Known rows, with every way that one mark hangs from another:
lifeso(bizek palir(rori) vagu(fulu)): [-0.11 -1.18 -3.82  0.77  2.52 -0.90  2.20  0.43 -0.85  0.91  2.24 -0.24
 -2.63 -2.21  2.63 -0.17  0.31 -0.86]
fulu(vagu(lifeso sodam)): [-0.83 -1.75 -3.03  0.90  0.76 -1.32  1.10  0.92 -0.61  0.51  0.61  1.22
 -1.15 -0.34 -0.09  1.91  0.77 -0.92]
fulu(vagu(lifeso(bizek palir(rori)) sodam)): [-1.09 -1.39 -4.55  1.30  1.67 -1.53  1.55  1.32 -0.49  0.56  1.59  0.04
 -1.42 -1.48  2.30  1.69  0.96 -1.29]
rori(palir): [ 0.05 -1.02  0.76 -0.64  0.18 -0.02  0.26  0.10  0.85 -0.17 -0.37 -1.76
  0.25 -0.12 -0.23  1.70 -0.38 -0.07]
sodam(bizek vagu): [-1.67 -0.71 -0.57  0.14  1.19  0.97  1.74 -0.22 -0.29 -0.24  1.15  0.23
  0.62 -1.82  1.54 -0.36 -0.02 -0.98]
fulu(vagu(lifeso(palir(rori)) sodam(bizek))): [-2.00 -1.48 -4.22  1.38  1.43 -0.55  1.85  1.05 -0.49  0.18  1.58  0.03
 -1.11 -0.97  2.86  1.83  0.69 -1.40]
bizek(sodam): [-0.38  0.00  0.08  0.17 -1.28 -0.02  0.25  1.05 -0.29 -0.13 -0.05  0.22
 -0.23 -0.22 -0.15  1.42  0.02 -0.78]
sodam(bizek vagu(fulu lifeso(palir))): [-2.31 -2.36 -3.72  0.91  2.62  0.13  1.68 -0.17 -1.09  0.29  0.77  0.58
 -1.61 -1.93  2.39  0.35 -0.22 -1.81]
lifeso(bizek(sodam) palir(rori) vagu): [-0.58 -0.33 -2.59  0.61  1.21 -1.12  2.24  1.53 -0.36  0.20  2.35 -1.04
 -1.60 -2.23  2.30  1.24  0.59 -1.18]
sodam(bizek vagu(fulu lifeso(palir(rori)))): [-2.30 -2.28 -4.39  1.31  2.67  1.40  2.13 -0.14 -0.34  0.35  1.78  0.54
 -1.57 -1.90  3.31  0.68 -0.30 -1.70]
lifeso(palir): [-0.73  0.32 -0.56 -0.09  1.32 -1.02 -0.01  0.27 -0.73 -0.42 -0.09 -1.44
  0.11 -0.15  0.96  0.02  0.04  0.06]
vagu(sodam): [-0.88 -0.86 -1.07  0.28  0.65  0.12 -0.08  1.10 -0.22 -0.09 -0.02  0.55
 -1.26 -0.04 -0.08  0.93  0.02 -0.35]
vagu(fulu lifeso sodam(bizek)): [-1.70 -3.09 -4.10  1.42  0.77  0.80  0.22  0.68 -0.56  0.73 -0.24  2.42
 -3.94 -0.61  1.25  1.22 -0.25 -1.94]
sodam(vagu): [-0.88 -0.62 -0.58 -0.09  1.62  0.34  1.34 -0.03 -0.18 -0.12  1.09  0.12
  0.67 -1.18  0.10  0.16 -0.04 -0.27]
lifeso(palir(rori) vagu): [-0.60 -0.31 -2.16  0.23  2.61 -0.46  2.01  0.39 -0.01 -0.10  2.27 -1.43
 -0.96 -0.81  1.65  0.53  0.21  0.19]
lifeso(palir vagu(sodam)): [-1.46 -1.21 -2.26  0.05  3.15 -1.78  1.30  1.35 -1.13 -0.32  1.01 -0.86
 -2.10 -0.82  0.36  1.00  0.34 -0.19]
bizek(sodam(vagu(fulu lifeso(palir(rori))))): [-1.78 -1.89 -3.88  1.21  1.56  0.77  1.83  1.04 -0.43  0.26  1.60  0.61
 -1.57 -1.43  1.69  2.59 -0.33 -1.66]
fulu(vagu(lifeso(palir(rori)))): [-0.58 -0.64 -3.16  0.95  1.23 -1.08  1.62  0.16 -0.24  0.33  1.53 -0.64
  0.15 -0.42  1.82  1.44  0.66 -0.50]

Rows:
[-1.32 -2.56 -5.74  1.67  2.12  0.02  0.38  1.29 -0.44  0.85  0.83  1.08
 -4.09 -1.38  2.57  1.53  0.01 -1.69]  vagu(fulu lifeso(bizek palir(rori)) sodam)
[-1.50 -1.61 -1.75  0.57  1.38  1.07  1.88 -0.36 -1.00  0.39  1.02  1.33
 -0.62 -1.87  1.68 -0.45 -0.24 -1.40]  sodam(bizek vagu(fulu))
[ 0.23 -1.68 -2.34  0.53  0.06 -1.34  1.87  1.04 -1.32  1.11  1.05  1.58
 -3.03 -2.17  0.30  0.65  0.50 -1.74]  lifeso(bizek(sodam) vagu(fulu))
[-1.97 -2.23 -3.46  0.57  2.98 -1.17  1.76  1.01 -1.90  0.23  0.97  0.29
 -3.42 -1.49  1.62  0.40  0.10 -1.18]  lifeso(palir vagu(fulu sodam(bizek)))
[-1.25 -2.08 -4.72  1.18  2.94  0.19  1.81  0.17 -0.34  0.79  1.84  0.54
 -1.97 -2.39  2.54  0.70 -0.05 -1.46]  sodam(vagu(fulu lifeso(bizek palir(rori))))
[-0.98 -2.00 -4.73  1.03  3.11 -0.80  2.11  1.43 -1.04  0.79  2.26  0.33
 -3.77 -2.25  2.42  0.66  0.35 -1.17]  lifeso(bizek palir(rori) vagu(fulu sodam))
[-0.50 -1.23 -3.73  0.97  1.40 -0.87  2.42  1.36 -1.11  0.78  2.20  0.03
 -2.81 -2.40  2.45  1.14  0.38 -1.56]  lifeso(bizek(sodam) palir(rori) vagu(fulu))
[ 0.04 -1.00 -2.39  0.94 -0.95 -2.05  1.45  0.81 -0.75  0.82  0.67  0.96
 -0.53 -1.48  0.63  1.59  1.13 -1.71]  fulu(vagu(lifeso(bizek(sodam))))
[-1.37  0.02 -2.25  0.70  1.29  0.01  1.83  1.45 -0.29 -0.15  2.06 -1.04
  0.05 -2.61  2.91  1.23  0.29 -1.36]  lifeso(bizek(sodam(vagu)) palir(rori))
[-1.94 -2.13 -4.30  1.08  2.99  0.35  2.33  1.03 -0.98  0.31  2.20  0.27
 -3.36 -1.45  2.82  0.88 -0.05 -1.11]  lifeso(palir(rori) vagu(fulu sodam(bizek)))
[-0.16 -1.35 -2.98  0.31  2.50 -2.35  1.63  0.34 -1.79  0.77  1.03 -0.14
 -2.65 -2.19  1.38 -0.65  0.53 -0.90]  lifeso(bizek palir vagu(fulu))
[-2.04 -1.30 -2.35  0.18  2.82 -1.35  1.67  1.12 -1.21 -0.36  1.03 -0.78
 -2.18 -1.33  1.54  0.50  0.39 -0.77]  lifeso(palir vagu(sodam(bizek)))
[-0.87 -0.76 -2.63  0.70  0.26 -1.73 -0.03  1.20 -0.51  0.06 -0.20 -0.51
 -1.67 -1.35  1.46  1.45  0.40 -1.58]  vagu(lifeso(bizek(sodam) palir))
[-0.54 -1.36 -2.47  0.12  2.73 -1.70  1.58  0.20 -1.61  0.36  0.95 -0.32
 -2.31 -0.95  0.57  0.01  0.11 -0.24]  lifeso(palir vagu(fulu))
[ 0.56 -1.66 -2.43  0.37  1.18 -1.28  1.66  0.14 -1.06  1.25  1.20  1.33
 -2.83 -1.98  0.42 -0.61  0.42 -1.05]  lifeso(bizek vagu(fulu))
[-0.81 -1.93 -3.22  0.92  0.75 -0.62 -0.27  1.19  0.15  0.49 -0.05  1.29
 -2.87 -1.07  0.53  1.23  0.34 -1.44]  vagu(lifeso(bizek) sodam)
[-1.02 -2.10 -3.94  0.53  3.05 -2.25  1.50  1.37 -2.01  0.69  1.03  0.40
 -3.81 -2.24  1.23  0.20  0.54 -1.24]  lifeso(bizek palir vagu(fulu sodam))
[-1.32 -0.71 -3.14  0.97  1.46  0.18  1.99  1.31 -0.91  0.31  1.95 -0.14
 -0.98 -2.72  3.02  1.13  0.10 -1.70]  lifeso(bizek(sodam(vagu(fulu))) palir(rori))
[-1.50 -1.97 -2.40  0.90  0.46  0.87  0.38  0.72 -1.10  0.50 -0.10  1.86
 -2.70 -0.72  1.23  0.37 -0.20 -1.45]  vagu(fulu sodam(bizek))
[-0.54 -0.61 -3.53  1.19  0.09 -1.70  1.85  1.07 -0.57  0.58  1.55 -0.27
 -0.48 -1.61  2.37  1.90  0.96 -1.59]  fulu(vagu(lifeso(bizek(sodam) palir(rori))))
[-2.35 -2.83 -4.58  1.33  1.90 -0.25  0.15  0.95 -1.23  0.36 -0.38  1.04
 -3.81 -0.77  2.09  1.27 -0.19 -1.86]  vagu(fulu lifeso(palir) sodam(bizek))
